Each row was made from one path, in order. Every step used is in the known rows, and no mark comes twice. Write each row's path.
Known rows:
diri tenokod vira fodibed: [ 11.4  -9.7  -9.2  18.2  -5.9  -9.5  14.1 -10.0   7.7  22.0  -2.6  -6.1
   6.3   6.6 -29.7  -6.9  -7.4  20.4 -22.8  16.2  21.1  27.9 -11.8]
tenokod diri mida: [ 12.9 -15.1  31.1   8.6  -6.4  11.5  28.4  -7.4  27.4  31.3 -14.6   0.2
  -0.8  -7.1 -12.4  -9.6   1.8 -22.6 -39.0  22.7  -5.9  25.9 -44.0]
dele leka: [-20.0 -30.7 -16.1  11.6  -2.0   3.3   5.6  13.9  12.2  20.9 -35.1   5.0
  -5.7   0.4 -24.0 -11.0  -0.6  15.1 -17.2  22.7  14.0  22.1 -24.5]
vira tenokod dele: [ 21.7  -6.5 -26.9  20.7 -14.2 -13.6   8.2  14.7  25.0   9.3 -12.1   3.2
   4.1  15.9 -45.6  -7.4   3.9  -5.9  -5.7  33.5  -2.8  21.9 -30.5]
vira tenokod diri mida: [ 20.5 -10.9  14.6  16.0   2.9 -11.1  27.0   8.8  36.8  20.9   4.4  12.3
   3.2   4.0 -28.4  -7.1   0.9 -30.0 -28.0  23.0  -8.9  26.0 -40.5]
fodibed dele leka: [ -9.7 -30.1 -16.3  16.6  11.0  -4.9  -2.9  22.5  31.9  19.0 -15.1  14.8
   5.7   9.6 -24.9  -4.7  13.3  32.4   1.4  22.5  12.1  20.2 -18.8]
fodibed dele mida: [-22.7 -38.2 -12.6  19.9 -15.8 -20.0 -11.2   2.8  38.9  20.4 -14.8  12.2
   5.2  -2.0 -19.8  -4.9  33.4  21.8  -0.1  36.5  -3.4  12.4 -12.3]
tenokod dele leka fodibed diri mida: [ 21.6 -17.1  13.0  10.3   7.0   8.0  23.2 -16.8   9.6  32.2 -46.1  -0.3
 -16.7  17.1 -48.2 -36.7 -19.0  13.9   4.3  25.1  10.2  26.8 -41.5]
tenokod dele diri: [ 21.9 -30.7 -25.5   8.3 -17.2  18.5   4.1  14.0   2.7  24.5 -31.6   0.3
  -3.7  20.9 -43.1 -17.5  10.4 -14.0  -9.6  33.6   6.5  16.7 -45.8]
fodibed dele: [ -1.9 -35.9   0.0  23.9   2.0 -15.2  -1.6  10.7  37.9  16.9  -7.5  18.0
  11.3   8.5 -18.2   2.3  28.0  19.6  -8.5  27.5   3.0  16.6 -16.1]
mida fodibed diri tenokod dele leka: [  7.1   7.8  36.4  13.0  11.7  36.6  -2.1  -1.4 -12.9  20.0 -22.7  -6.1
  -7.3  -5.7 -31.0 -16.8  -8.6  10.6  -7.0  25.9   9.1  26.2 -13.2]
mida fodibed dele: [ -3.4 -20.4  25.2  18.4  -2.2   8.3 -10.1   0.5  19.2   6.7  13.9  16.2
  10.5  -8.7  -1.0   7.1  31.0   5.2 -25.9  29.0  -5.2  15.5  -5.6]
vira tenokod dele mida: [  3.0  -7.0 -37.6  18.0 -28.2 -19.8  -1.4   5.9  27.2  13.0 -19.7  -1.8
  -1.7   7.2 -48.2 -13.9   9.0  -6.1   3.7  40.4  -7.7  18.7 -27.3]
vira fodibed: [ -7.9 -25.8 -11.1   9.7  -6.2 -11.9   6.0  -2.5  27.0  10.0  -4.9   1.7
  10.7  -5.6 -10.1   1.0   1.8 -22.0 -47.6  20.4   1.1  24.0 -23.9]
fodibed diri: [ -1.4 -40.7  30.2  26.7   2.1 -15.8  14.9  -0.4  18.9  19.5 -30.8  19.3
  -5.0  10.9 -21.0  -9.1  21.4  -0.5 -20.6  30.3   6.2  17.8 -17.7]
vira tenokod dele leka fodibed diri: [ 23.8 -15.3 -14.9  22.4  13.8 -20.5  20.2  10.4  22.2  17.5 -21.4   5.6
  -6.7  21.7 -53.3 -26.4 -16.5  10.0  19.4  26.8  13.0  23.2 -30.2]
dele mida: [-33.5 -36.9 -11.7  15.5 -29.5 -14.7  -2.0  -5.1  21.2  21.8 -34.3   1.4
  -6.1 -11.6 -18.7 -10.8  22.6   2.5 -18.8  38.5  -3.1  13.8 -16.9]
mida fodibed dele diri tenokod vira: [ 15.8 -22.1  11.5  17.2   4.3  19.4  -5.7   5.3  -4.8  19.6  20.6  15.9
   5.3  13.2 -24.3  -3.0  27.6  21.3  -4.8  24.4  14.6  14.7  -7.1]
dele leka fodibed diri: [-10.1 -47.9  16.0  21.2  21.8 -13.2  24.3  -2.3  15.4  27.4 -37.6   9.1
 -11.9   3.9 -25.9 -24.0  -8.7  21.9   0.8  21.4  22.2  20.6 -19.7]
diri tenokod dele: [ 11.5  -4.1   0.2  16.7  -6.4  17.5   3.3   4.4   5.3  28.6 -34.8 -16.4
   1.3   0.6 -40.6 -13.3  -8.7  16.3  -4.3  28.2  10.2  27.2 -25.5]
leka fodibed diri: [  1.8 -57.3  37.4  29.8  13.5 -25.9  29.4 -14.9  22.1  25.2 -28.7  13.4
  -6.0   4.7 -17.9 -18.0   6.6   7.6  -7.2  28.1  13.6  16.5 -15.3]
tenokod diri mida fodibed dele: [ 17.1  -2.8  49.0   8.7   2.3  24.2  13.2  -8.7  26.5  22.3  17.3   6.9
   6.6 -15.2  -1.7  -2.4  15.6 -19.6 -35.4  23.1 -13.9  23.6 -30.9]
dele mida fodibed diri tenokod vira: [-12.3 -10.1  29.3  22.3 -21.5   0.9   1.7 -24.8  -6.8  21.4 -14.3   3.1
 -11.9  -7.6 -21.6 -17.0  22.9  19.1  -9.6  35.4   5.8  16.1   3.5]
vira tenokod diri mida fodibed dele: [ 25.6   2.8  29.6  14.7  12.2   0.0  13.6   5.7  38.9  12.9  33.5  17.7
  10.7  -1.0 -16.9   0.5  13.4 -24.3 -24.1  23.1 -15.2  23.4 -28.7]

Write each row's path:
[ 17.0 -13.1 -32.5  17.8   5.3 -13.6  15.8  14.6  21.9  16.3 -17.9  -2.4
  -2.6  13.4 -51.6 -21.3 -20.2  10.6  13.1  26.2  11.4  24.2 -31.0]	vira tenokod dele leka fodibed
[ 33.5 -20.9 -19.5   9.6  -6.0   2.6   9.3  14.8  14.9  19.7 -12.4  18.4
  -4.3  35.9 -62.3 -19.7   8.5 -28.7 -10.1  30.7  -4.5  21.1 -50.2]	vira tenokod dele diri mida
[ 12.8 -42.1 -10.0  17.4  -4.2   5.0  13.1  12.3  -9.3  34.0 -18.1   8.2
  -4.9  25.2 -44.1 -15.9  11.1  17.1  -5.7  22.9  27.3  17.0 -23.6]	dele diri tenokod vira
[ 10.1  -1.6  50.2   6.4  -7.3  29.0  20.7 -15.9  14.1  22.3   3.9   0.8
  -1.0 -20.0  -0.1  -5.6   4.7 -31.8 -51.3  24.1 -12.0  25.3 -35.5]	tenokod diri mida fodibed
[ 26.8 -23.3 -37.8  14.8  -7.6  -3.6   5.3  26.3  15.4  15.3  -9.6  11.2
   0.8  28.6 -55.4 -13.8   7.8 -21.4  -2.8  32.6   2.8  17.2 -41.9]	vira tenokod dele diri
[ -0.5  -0.5  11.7  12.6 -32.2  14.7  -7.4 -19.8   4.3  14.5 -26.5  -6.5
  -9.2  -8.7 -24.3 -19.0  17.7  -9.8 -11.5  43.8 -10.0  15.8 -20.0]	tenokod dele mida fodibed diri
[ -6.5 -20.7 -28.5   6.7  15.8  -9.6  -6.1  12.6  38.5  11.7   4.4   7.8
  15.1   2.8 -18.3   0.1  -0.9   6.0 -19.4  14.3   8.0  26.2 -22.6]	vira fodibed dele leka
[ -1.1 -54.1  12.6  26.2  13.6 -25.8  14.6  -5.6  38.2  22.2  -5.7  12.0
   8.0   1.5 -17.0  -7.1  11.9  26.2   3.3  25.7  11.8  16.2 -13.0]	leka fodibed dele
[ 12.3 -14.5  -3.1  22.1   1.8 -16.8  23.8  23.1  39.4  15.2   7.3   5.4
   8.8  -2.2 -20.3   0.6   1.3 -20.1 -20.3  24.7  -0.4  22.3 -30.0]	vira tenokod diri
[ 16.9  -8.4 -10.8  20.3   4.3 -14.4   6.7  -3.5  20.8  21.7   9.8   0.7
  14.2  12.6 -31.6  -2.4   0.3  35.2  -9.1  15.2  19.7  26.6  -8.2]	diri tenokod vira fodibed dele
[  5.8 -33.2  13.5  25.4  21.4 -13.5  30.7  -6.8   2.4  34.9 -32.3   3.4
 -13.6  12.8 -39.7 -30.1 -17.6  52.3  17.0  16.2  38.0  24.2 -10.4]	dele leka fodibed diri tenokod vira
[  3.8 -56.4 -10.1  15.9   8.0  -2.8  -3.7  24.5  25.7  23.8  -5.5  26.5
   7.5  22.2 -29.6  -2.7  32.6   5.6  -3.7  27.6   8.8  11.8 -27.5]	fodibed dele diri
[  7.8 -52.8  56.5  22.6  12.9 -18.2  34.0 -30.1  20.8  30.4 -30.9  20.3
 -11.4  10.9 -25.8 -25.4   5.0  -1.1 -13.5  24.7   5.7  20.6 -25.0]	leka fodibed diri mida
[ 13.9   2.6  -1.4   8.4  19.7  11.7   3.4   3.2  12.1  23.2 -26.7 -11.3
   2.0   6.1 -41.7 -18.9 -26.3   1.2 -10.4  16.4  14.1  33.4 -27.7]	vira fodibed diri tenokod dele leka
[-17.9 -46.7  -4.2  14.3  11.0  -8.2  19.7   2.1  14.5  25.4 -32.3   1.0
  -7.8  -5.4 -21.2 -19.1 -13.8  23.9  -4.2  20.9  20.7  21.1 -21.5]	dele leka fodibed
[ 20.8 -56.3   0.9  25.3  18.5 -14.8  19.3   1.0  14.2  37.6   0.3  12.5
   2.2  23.7 -39.0 -18.7   8.4  43.4  23.2  21.1  30.5  14.9 -15.5]	leka fodibed dele diri tenokod vira
[ 28.6 -25.4  -6.9   1.9 -15.8  24.5   7.4  -0.6   1.9  29.9 -34.7   7.3
  -8.4  27.3 -50.2 -24.2   8.4 -23.2 -18.6  31.3  -2.0  20.3 -54.7]	tenokod dele diri mida
[ 19.2   2.0  32.7  12.1   2.3   6.1  21.0   0.6  24.9  12.6  20.0  11.5
   3.1  -8.0 -16.6  -3.4   5.1 -38.6 -37.8  23.9 -14.7  25.3 -32.3]	vira tenokod diri mida fodibed
[  1.2 -26.6 -14.5  13.6   6.5 -17.5  -4.2   3.8  44.2   9.3  10.8  11.3
  19.9   3.4 -12.9   6.8  12.9  -4.4 -28.3  19.3  -0.3  23.0 -20.3]	vira fodibed dele
[  1.3 -16.6  45.9  11.0  -2.0  12.0  -2.7 -18.0  16.7  14.6   5.8  23.1
   2.9   0.6 -13.2  -2.8  28.7  -5.8 -35.5  26.1 -14.4  19.9 -18.8]	diri mida fodibed dele
[  6.4 -44.1 -23.9   7.0  12.3  -6.8  -6.5  15.0  33.0  15.0  12.3  17.9
  16.3  14.6 -20.3   0.3  15.3 -18.0 -23.7  18.6   4.4  18.7 -29.4]	vira fodibed dele diri
[-19.4 -55.4   0.8  23.4  -0.9 -29.9   6.8 -12.8  40.5  25.8 -12.6   6.6
   2.5  -8.6 -18.1 -14.4  17.2  28.1  12.6  32.4   5.7  12.2  -9.9]	leka fodibed dele mida
[ 10.4  -6.5  49.7  26.2  -0.1   9.1  12.5 -16.0 -10.3  16.2  -4.2   9.0
  -5.3   2.7 -19.1  -9.1  15.8  16.5 -18.8  26.7  14.1  20.2   2.3]	mida fodibed diri tenokod vira
[ -5.1 -51.2   3.4  12.5   9.6  15.8   3.6  22.0  -3.5  33.5 -25.7   7.5
  -1.8  10.8 -36.6 -11.8   7.8  -2.4 -12.3  23.7  17.2  18.5 -27.4]	dele diri tenokod
[  2.7 -54.9   8.7   4.1  -3.2  11.9  11.1   0.9   3.2  30.8 -27.9  25.9
  -9.3  23.1 -35.1 -17.3  20.9 -23.8 -33.2  26.7   1.4  16.8 -45.2]	dele diri mida
[  6.0 -33.6  49.3  19.2   1.8  -8.4  20.0 -15.0  17.4  26.3 -34.7  27.2
 -10.8  18.0 -29.1 -17.2  19.4 -10.0 -30.0  28.2  -3.2  21.7 -28.9]	fodibed diri mida
[  1.9 -41.0  27.6   0.6  -3.9  30.0   4.1  -5.7  -9.3  22.1 -10.7  24.1
  -9.1   9.9 -21.4 -13.5  24.4 -35.5 -45.4  27.8  -6.1  16.0 -35.5]	dele diri mida fodibed
[ 13.3 -14.4 -29.1  16.8 -24.1 -22.4  18.8 -17.8  18.3  11.8   1.2   4.4
   4.7  14.4 -19.8  -4.6   7.8   4.5 -38.2  20.8  14.1  22.2 -19.2]	tenokod vira fodibed
[ 31.3 -25.8 -22.0   9.0  -7.7 -13.6  11.9 -12.0  23.0  20.6  14.6  23.7
   5.5  36.8 -36.1 -11.1  20.8   0.7 -23.9  17.4   9.6  20.3 -33.2]	tenokod vira fodibed dele diri mida
[ 14.9   0.2 -42.5  15.0  -6.3  -5.3   6.0  24.9  20.6  13.1 -18.0   1.2
  -1.2  17.6 -52.5 -14.7  -9.5   4.4   2.6  28.0   5.2  25.1 -34.0]	vira tenokod dele leka
[ -3.0 -12.2  30.6   5.6   6.5  21.0  -5.9  -9.8  12.1  16.3  -1.3  20.8
  -2.2   0.3 -17.3  -8.1  17.1   5.1 -27.3  21.4  -7.1  23.4 -20.9]	diri mida fodibed dele leka
[  1.4 -32.2  26.4  23.8   5.1 -10.2  17.2 -20.2  13.2  37.1 -41.5 -12.1
 -10.2  -2.5 -40.6 -32.2 -10.9  21.0  23.3  33.6  13.3  20.1 -16.3]	leka fodibed diri tenokod dele mida
[ 15.1 -10.1 -41.6  15.1  -5.0 -21.1   7.4   0.7  29.1  12.8  10.1  10.0
   9.2  20.8 -26.2  -5.3   6.4  30.5 -11.7  14.7  19.7  23.3 -17.2]	tenokod vira fodibed dele leka
[ 10.9 -66.0  18.4  14.5  20.2  -9.8  16.4  -6.5  26.4  32.6  -7.0  26.3
  -0.6  20.4 -31.9 -19.3  15.7   5.1   0.9  23.9   8.7  15.1 -32.0]	leka fodibed dele diri mida
[ -1.9 -32.5  41.8  27.2  17.5  -3.8  11.8   4.1  10.6  28.6 -34.5   9.3
  -3.5   6.1 -29.9 -11.8   6.5  13.4  -8.8  24.6  13.7  22.5 -11.7]	fodibed diri tenokod
[ -5.6 -22.7  50.4  21.8  -2.2   7.0   4.6 -10.3   3.3   8.7  -8.4  17.4
  -3.5  -6.6  -3.5  -3.8  24.5 -13.3 -36.1  31.0  -2.0  16.2  -7.7]	mida fodibed diri
